What can hang from each mark:
q674: q787
q718: q576
q321: q446 q576
q632: q576 q828
q39: q576 q704
q146: q263 q718 q787
q576: q263 q321 q787 q999
q828: q170
q170: q674

Each row was made from one small tree. The marks that hang from a mark follow it in brackets, in the order of their numbers. Every link used is in the known rows. Write each row's tree.
Known rows:
q576(q787): [ 0.374 -1.632  1.793  0.109  0.909  2.416 -2.081  0.558  0.829  0.493
 -0.081 -1.490 -0.832  2.115  0.591  3.816 -0.997  0.579 -0.994  0.106
 -1.341 -0.211 -0.054  0.623 -2.345 -0.410 -0.171  0.891 -4.465 -1.605
 -0.191]
q146(q263 q718(q576) q787): [ 2.243 -0.761 -0.935 -1.821  1.555  4.144 -0.278  1.151 -1.238 -0.593
 -1.019 -0.732 -1.666 -1.368 -1.516 -1.027 -0.022 -0.062  1.678  1.614
 -4.368 -1.748 -0.840  1.480  1.179  2.411 -0.138  0.806 -2.685  2.086
  0.230]
q632(q576(q263 q321(q446) q787 q999) q828(q170)): [-2.415  1.470  1.577  1.803 -3.109 -1.550 -0.319 -0.416  1.310 -1.086
 -0.359  0.182  1.880 -1.095  2.112 -2.798  0.032 -2.133 -1.396 -1.508
  3.400  0.906  0.918  0.015  2.910 -2.260 -0.316 -1.088  5.547 -2.618
  1.083]
q718(q576(q263 q321 q787 q999)): [ 0.185  2.400  1.794 -2.849 -1.944 -1.904 -0.904  1.636 -0.656 -2.523
 -0.997  0.468  0.534  0.682  0.994 -1.152  1.702 -0.391 -0.683 -0.461
  1.990 -0.047 -1.981 -0.301 -1.239  1.387 -0.814 -0.736  3.365  1.043
 -0.706]
q146(q718(q576(q263 q321(q446) q787 q999))): [ 0.785  2.193  0.166 -0.357 -1.840 -0.724 -0.658  0.988 -0.323 -0.811
 -1.205  1.757  0.858  0.038 -1.205 -2.392  0.482  0.689 -0.883  0.779
  1.685 -0.665 -1.348  0.124 -0.080  0.632 -0.344  0.243  3.204  1.639
  0.267]
q632(q576(q263 q787)): [-1.334 -0.846  1.172  0.539  0.811  0.322 -1.327  1.335 -0.665 -0.753
  0.968 -1.434 -0.119 -0.042  2.011  1.243  0.843 -1.031 -0.009 -2.081
 -0.456  0.381 -0.117  1.150  0.094  0.270  0.342  0.542 -1.234 -1.390
 -0.069]
q718(q576(q263 q321(q446) q787 q999)): [-0.143  1.982  1.840 -1.747 -2.273 -2.539 -1.068  1.296  0.768 -1.590
 -0.656  0.386  0.898  0.595 -0.814 -1.765  1.472  1.123 -1.364 -0.818
  2.408 -0.107 -0.689 -0.355 -0.605  0.848 -1.044 -0.787  4.865  0.217
 -0.129]
q39(q576 q704): [-0.080 -3.962 -2.819  0.161  4.193  0.000  1.703 -3.225 -0.366  2.237
  1.183  0.163 -1.305  1.702 -0.425  3.581 -0.447  0.725  3.464  1.215
 -2.472  1.817  0.621 -0.522  0.441  0.515  0.986  0.200 -7.880  0.225
 -0.028]
q39(q576(q263 q321(q446) q787 q999) q704): [-1.598  0.161 -1.386  0.075 -0.966 -2.917  1.519 -0.182  0.416  0.292
  0.797  1.521  1.118  1.346 -1.361 -2.893  1.349  0.756  1.044 -0.583
  2.226  1.595 -0.377 -0.935  0.970  0.713  0.167 -1.186  0.286  0.465
  1.234]
q576(q263 q321(q446) q787 q999): [-0.139  2.662  1.505 -0.352 -3.483 -1.342 -1.013  2.369  1.740 -1.033
 -0.288  0.083  0.659  1.467 -0.485 -1.198  0.059  0.966 -1.927 -0.989
  3.099 -0.460 -0.924 -0.723 -1.929 -0.462 -0.511 -0.220  3.396 -0.278
  0.623]
q632(q576(q263 q321 q787)): [-0.803  0.476  1.318  0.531  0.253 -0.446 -0.854  2.080 -0.848 -1.327
  0.572  0.103  0.617 -0.263  1.062 -0.367  1.040 -1.211 -0.584 -1.752
  1.505  1.161 -0.583  0.421 -0.674 -0.082 -0.342  0.270  0.653 -0.239
 -0.248]
q39(q704): [ 0.643 -3.649 -2.076  0.442  3.967  1.882 -0.056 -1.754 -0.227  2.539
 -0.173 -1.077 -2.743  1.976  0.384  4.591 -1.340  1.586  2.119  1.354
 -2.256  2.376  0.254 -0.248 -2.016  0.125  0.137  0.729 -7.271 -1.074
 -0.673]
q146(q718(q576(q263 q321(q446) q999)) q787): [ 1.477  1.744 -0.314 -1.174 -1.526  0.531  0.024  1.518  0.378 -0.664
 -0.823  1.158 -0.057 -0.264 -1.735 -3.040 -0.439  0.342 -0.085  1.270
  0.136 -1.748 -1.075  0.403  0.478  2.131 -0.652  0.228  2.319  1.799
  0.035]
q170(q674(q787)): [ 1.619 -2.496  0.036  0.699  2.416  2.944 -0.921 -1.123  1.047  3.009
  0.730 -2.019 -1.683  1.531  0.318  5.485 -0.613  1.576 -0.157  0.720
 -3.502 -1.443  1.415 -1.202 -3.869 -0.777  0.752  1.224 -4.868 -0.159
 -1.482]
q828(q170(q674)): [ 2.172 -1.533 -0.245  1.011  2.518  1.850  0.211 -3.294  0.335  2.633
 -0.635 -0.944 -0.998  0.334 -0.140  6.379 -1.733  1.212 -0.877  2.648
 -2.788 -0.851  0.521  0.044 -1.787 -2.121  1.750  0.049 -3.747  1.081
 -1.538]
q39(q576(q263 q321(q446) q787) q704): [-1.593 -1.350 -1.167  0.695  1.066 -1.850  0.686 -0.110 -0.129  1.494
  0.914  1.574  0.599 -0.080 -2.092 -2.527  1.009  0.563  1.084 -0.737
  0.961  2.559  0.462 -0.594  0.913  0.420  0.408 -0.954 -2.050  0.505
  1.132]
q632(q576(q263 q321(q446)) q828): [-1.494 -0.098 -0.349  2.136  0.259 -1.884  0.047 -0.342  1.358  0.678
  1.415 -0.472 -0.169 -2.273  0.262 -0.684 -0.290 -1.319  0.663 -1.940
  1.049  1.655  2.102 -1.576  1.723 -2.390 -0.161  0.984  2.535 -1.874
  1.032]
q146(q718(q576)): [ 2.185 -1.484 -1.066 -0.256  3.001  1.961 -0.457 -1.739 -1.085  0.904
 -0.849  0.524 -1.157  0.297 -0.568  3.318 -1.085  0.804  1.319  2.396
 -2.503 -0.497 -0.572  0.402 -0.524  0.396  0.503  1.483 -4.012  1.397
 -0.954]
q321(q576(q263 q787)): [-0.670 -0.220  0.932 -0.944  0.149  0.256 -0.340  1.446 -1.244 -0.455
  0.593 -0.705 -0.340 -1.165  0.488 -0.131 -0.678 -0.541 -0.825 -1.324
 -0.404 -0.024  0.117  1.103 -0.792  0.488 -0.217 -0.538 -1.398 -1.019
 -0.449]
q576(q263 q321 q999): [ 1.594  2.793 -0.209 -2.030 -1.803 -0.817  0.592  1.096  0.025 -1.437
 -0.162  0.173 -0.994  1.173  1.162  1.536 -0.470 -0.189  0.392  0.154
  1.924 -0.446 -2.037 -1.719 -2.867 -0.285  0.245  0.411  0.781  1.455
 -0.759]
q321(q446 q576(q263 q787 q999)): [-1.233  0.669  0.699 -0.278 -2.283 -1.873  0.428  0.943  0.959 -0.539
  0.774 -0.783  0.768  0.346 -0.764 -1.313 -0.616  1.605 -1.675 -1.547
  1.204 -1.088  0.817  0.659  0.237  0.228 -0.707 -0.869  2.672 -1.869
  0.298]
q632(q576(q263 q321 q787 q999)): [-0.765  1.990  1.007 -0.308 -1.835 -1.567 -0.078  1.912 -0.371 -2.571
  0.504  0.036  1.135  1.195  1.825 -0.764  1.436 -0.996 -0.438 -1.620
  2.791  0.099 -1.380  0.040 -0.713  0.328 -0.451  0.079  2.917 -0.351
 -0.164]

Write each row's tree:
[-0.199  0.417 -0.954 -0.589 -1.083 -2.249  1.666 -0.570  0.957 -0.009
  1.099 -0.814 -0.322  0.159 -0.994  0.507 -1.430  2.040 -0.202 -0.828
  0.521 -1.104  0.990 -0.070  0.199 -0.052 -0.217 -0.535  1.797 -0.934
 -0.165] | q321(q446 q576(q263 q999))
[-0.758  1.331  0.745 -1.663 -1.905 -0.899  0.709  1.424 -0.822 -1.719
  0.478 -0.795  0.197  0.250  1.472 -0.481 -0.320 -0.320 -0.831 -1.164
  0.860 -1.064 -0.628  0.695 -0.740  0.911 -0.403 -0.770  0.881 -0.950
 -0.323] | q321(q576(q263 q787 q999))
[ 2.337  1.463 -1.082 -1.530 -1.078  1.719  0.620  1.308  0.377 -1.412
 -1.265  0.619 -0.152 -0.308 -2.966 -3.237  0.352  1.268  0.520  1.645
 -1.216 -2.083 -0.900  0.421  1.013  1.947 -1.067  0.259  2.477  2.346
  0.680] | q146(q263 q718(q576(q321(q446) q999)) q787)
[-1.524  1.005  1.158  2.493 -0.324 -0.570 -0.298 -0.506 -0.530  0.523
  0.058 -0.064  1.250 -3.344  1.637 -1.436  0.681 -3.188 -1.330 -0.786
  0.828  1.351  1.311 -0.343  1.682 -2.748  0.708 -0.403  3.529 -0.605
  0.347] | q632(q576(q263 q321 q787) q828(q170(q674)))
[-1.738 -2.238 -1.375 -0.350  1.956 -0.286  0.445 -0.468 -1.466  1.068
  1.081  0.205 -0.561  0.000  0.535 -0.332  0.950 -0.768  2.242 -0.621
 -1.260  1.924 -0.124  0.213  0.980  1.268  1.028 -0.550 -5.357  0.105
  0.669] | q39(q576(q263 q787) q704)
[-0.059 -1.046 -0.677  0.147  0.970 -1.146  0.584 -0.603  0.517  1.266
  1.239 -0.764 -0.859 -1.436 -1.840  0.866 -1.744  1.905 -0.149 -1.021
 -0.682 -0.131  1.613  0.258  0.089 -0.377  0.089 -0.292 -0.582 -0.884
 -0.347] | q321(q446 q576(q263))
[ 2.336  0.086 -0.860 -0.895  0.724  2.692 -0.084  1.308 -0.027 -0.318
 -1.182  0.752 -0.573 -1.583 -3.735 -2.865 -0.043  1.087  0.537  1.611
 -2.282 -1.141 -0.320  0.701  1.002  1.689 -0.857  0.434  0.403  2.594
  0.593] | q146(q263 q718(q576(q321(q446))) q787)
[-1.424 -1.665  0.105  1.922  1.244  1.314 -0.526 -2.236 -0.226  1.869
  0.641 -1.644 -0.684 -2.896  3.577  1.138 -0.198 -2.848  0.534 -1.036
 -1.970  0.239  2.253 -0.359  1.807 -2.207  1.535 -0.155 -0.606 -1.580
 -0.434] | q632(q576(q263) q828(q170(q674(q787))))
[ 1.881  0.734 -0.034 -1.500  0.665  2.239 -0.732  2.097 -1.313 -0.337
 -0.887  1.206 -0.979 -1.423 -0.894 -1.970 -0.575 -1.303  0.575  1.442
 -1.204 -0.788 -1.434  0.795 -0.172  2.185 -0.339  0.509 -1.132  2.525
 -0.508] | q146(q718(q576(q263 q321)) q787)
[-0.635 -0.681  0.845  0.473 -1.248 -1.269  0.694 -0.339  1.986 -0.011
  0.482 -0.854  1.130  2.060 -1.539  0.765 -1.221  2.760 -1.910 -0.411
  0.764 -1.253  1.416  0.810 -0.162 -0.126 -1.315 -0.619  1.327 -2.585
  0.221] | q321(q446 q576(q787 q999))
[-0.048 -1.169 -2.917 -0.681  2.690 -1.402  2.099 -1.226 -1.493  1.088
  1.063  1.673 -0.887 -0.337 -0.430 -0.005  0.492 -0.560  3.123  0.438
 -0.056  2.633 -0.590 -1.412  0.085  0.561  1.144 -0.491 -4.408  2.222
 -0.003] | q39(q576(q263 q321) q704)
[ 1.155 -1.252  0.433  0.101  1.724  2.375 -1.503 -0.315 -1.029  0.461
 -1.111  0.501 -0.311  0.609 -0.399  1.686 -0.384  0.361 -0.158  1.702
 -1.825 -0.442 -0.728  1.211 -0.441  0.768  0.034  1.116 -3.040  0.546
 -0.336] | q146(q718(q576(q787)))
[-1.150 -0.845  0.905  0.421 -0.238 -0.775 -0.529  0.981  0.559  0.680
  0.809 -0.734  0.223 -1.200 -1.654 -0.841 -1.030  1.442 -1.670 -1.691
  0.028 -0.084  1.525  1.117  0.220 -0.123 -0.514 -0.700  0.559 -1.715
  0.252] | q321(q446 q576(q263 q787))
[ 0.694  1.362  0.124 -1.269 -0.929  0.831 -0.836  0.693 -1.543 -1.063
 -1.183  0.461 -0.213  0.315  0.989 -0.524  0.485 -0.356  0.246  0.702
 -0.341 -1.417 -1.907  0.770 -0.062  1.388  0.292  0.670  0.234  1.184
 -0.163] | q146(q718(q576(q263 q787 q999)))
[ 1.601 -0.245 -0.511 -0.949  1.300  3.053 -0.865  0.436 -1.956 -0.814
 -1.483 -0.028 -0.749 -1.140 -1.086 -0.340  0.912  0.371  0.904  1.023
 -2.798 -0.758 -1.186  1.127  0.636  0.944  0.240  0.891 -1.583  1.760
  0.478] | q146(q263 q718(q576(q787)))
[-1.065 -2.804 -1.119  1.579  2.072 -1.264  0.694 -1.385  1.017  2.055
  0.735  1.607  0.923  1.623 -2.763 -0.477  0.382  1.610  0.772  0.431
  0.601  2.604  0.999 -0.521  0.570 -0.029 -0.190 -0.619 -3.524 -0.240
  0.905] | q39(q576(q321(q446) q787) q704)
[ 1.834  2.158 -0.238 -2.300 -1.155  1.241  0.191  1.980 -0.934 -1.495
 -1.050  1.170 -0.520 -0.249 -0.070 -2.512 -0.257 -1.074  0.513  1.600
 -0.168 -1.701 -2.053  0.379 -0.149  2.543 -0.471  0.368  0.992  2.443
 -0.434] | q146(q718(q576(q263 q321 q999)) q787)
[ 1.717  0.743 -0.188  0.181 -1.015 -1.055  0.662 -0.788  2.762  0.223
 -0.015  0.091 -0.151  3.167 -1.634  3.053 -1.439  2.777 -0.696  1.115
  1.817 -0.544 -0.057 -1.572 -2.477 -1.257 -0.666  0.606  0.859 -0.102
 -0.300] | q576(q321(q446) q999)
[-1.202 -0.749  0.175  2.978  0.351 -0.207 -0.432 -2.000  1.139  2.174
  0.506 -0.233  0.454 -3.051  1.011 -0.997 -0.122 -1.559 -0.748 -1.093
  0.310  0.989  2.976 -1.121  1.637 -2.943  0.896 -0.568  2.907 -1.124
 -0.085] | q632(q576(q263 q321(q446)) q828(q170(q674(q787))))
[-0.181 -0.096  0.862 -0.982 -0.817 -0.300  0.771  0.092  0.165 -1.200
  0.305 -0.854  0.553  2.204  0.517  1.547 -0.937  0.837 -1.091  0.063
  0.354 -1.079 -0.052  0.899 -1.181  0.512 -0.965 -0.360 -0.489 -1.785
 -0.555] | q321(q576(q787 q999))
[-1.465 -0.108 -0.122  1.157 -0.783  0.298  0.363 -2.286  0.222  0.584
  0.491 -1.721 -0.119 -1.442  4.369  0.726  0.198 -2.634  0.462 -0.854
 -0.643 -0.874  1.622 -0.782  1.719 -1.927  1.284 -0.287  1.859 -1.696
 -0.263] | q632(q576(q263 q999) q828(q170(q674(q787))))
[-1.155 -1.239 -1.310  0.834  0.114 -2.312  1.792 -1.506  1.356  0.899
  0.534  1.512  1.422  3.147 -1.887 -0.948  0.743  1.807  0.772  0.554
  1.752  1.589  0.208 -0.888  0.515  0.305 -0.490 -0.828 -1.087 -0.241
  1.023] | q39(q576(q321(q446) q787 q999) q704)
[-1.727  2.485  0.940  1.602 -2.484 -1.607  0.626 -0.507 -0.086 -0.734
 -0.027 -0.009  1.763 -1.891  2.468 -1.789  1.132 -3.009 -1.348 -0.668
  2.128  0.302  0.495 -0.721  1.530 -2.517  0.489 -0.613  5.855 -0.761
  0.438] | q632(q576(q263 q321 q787 q999) q828(q170(q674)))
[-1.032 -0.411  1.199  3.146  0.587 -0.086 -0.088 -1.790  0.610  0.978
 -0.111  0.012  1.583 -1.524  0.947  0.630  0.065 -2.104 -1.573  0.317
  0.369  1.245  1.833 -0.276  1.213 -3.209  0.184 -0.060  2.166 -1.441
  0.095] | q632(q576(q321 q787) q828(q170(q674)))
[-0.931 -3.062  0.282  2.502  2.197  2.057 -0.460 -3.529  0.769  2.357
  0.379 -1.751 -0.312 -1.104  2.898  3.144 -0.786 -1.703  0.215  0.157
 -2.383  0.230  2.891 -0.306  1.457 -2.535  0.920  0.241 -1.981 -2.438
 -0.599] | q632(q576 q828(q170(q674(q787))))
[ 1.188  2.622  0.202 -1.327 -1.529  0.160 -0.421  1.399 -1.650 -1.571
 -1.447  1.896  0.504  0.101  0.163 -1.819  0.780 -0.639 -0.165  1.051
  1.414 -0.615 -2.400  0.085 -0.812  1.112 -0.093  0.381  1.890  2.099
 -0.236] | q146(q718(q576(q263 q321 q787 q999)))
[-1.449  0.608  0.962 -0.234 -1.265 -0.920 -0.319  1.239 -0.307 -1.954
  0.849 -1.434  0.322  1.430  2.647  0.846  1.207 -0.795  0.113 -1.961
  0.743 -0.668 -0.864  0.742  0.131  0.639 -0.008  0.394  1.055 -1.338
  0.028] | q632(q576(q263 q787 q999))
[ 2.038  2.274 -0.583 -1.682 -1.134  1.330  0.170  1.051 -1.812 -2.340
 -2.016  1.309  0.423 -0.028 -1.038 -2.050  1.412  0.286  0.342  1.437
  0.029 -0.956 -2.247  0.090 -0.203  0.909 -0.470  0.407  2.288  2.795
  0.331] | q146(q263 q718(q576(q321 q787 q999)))
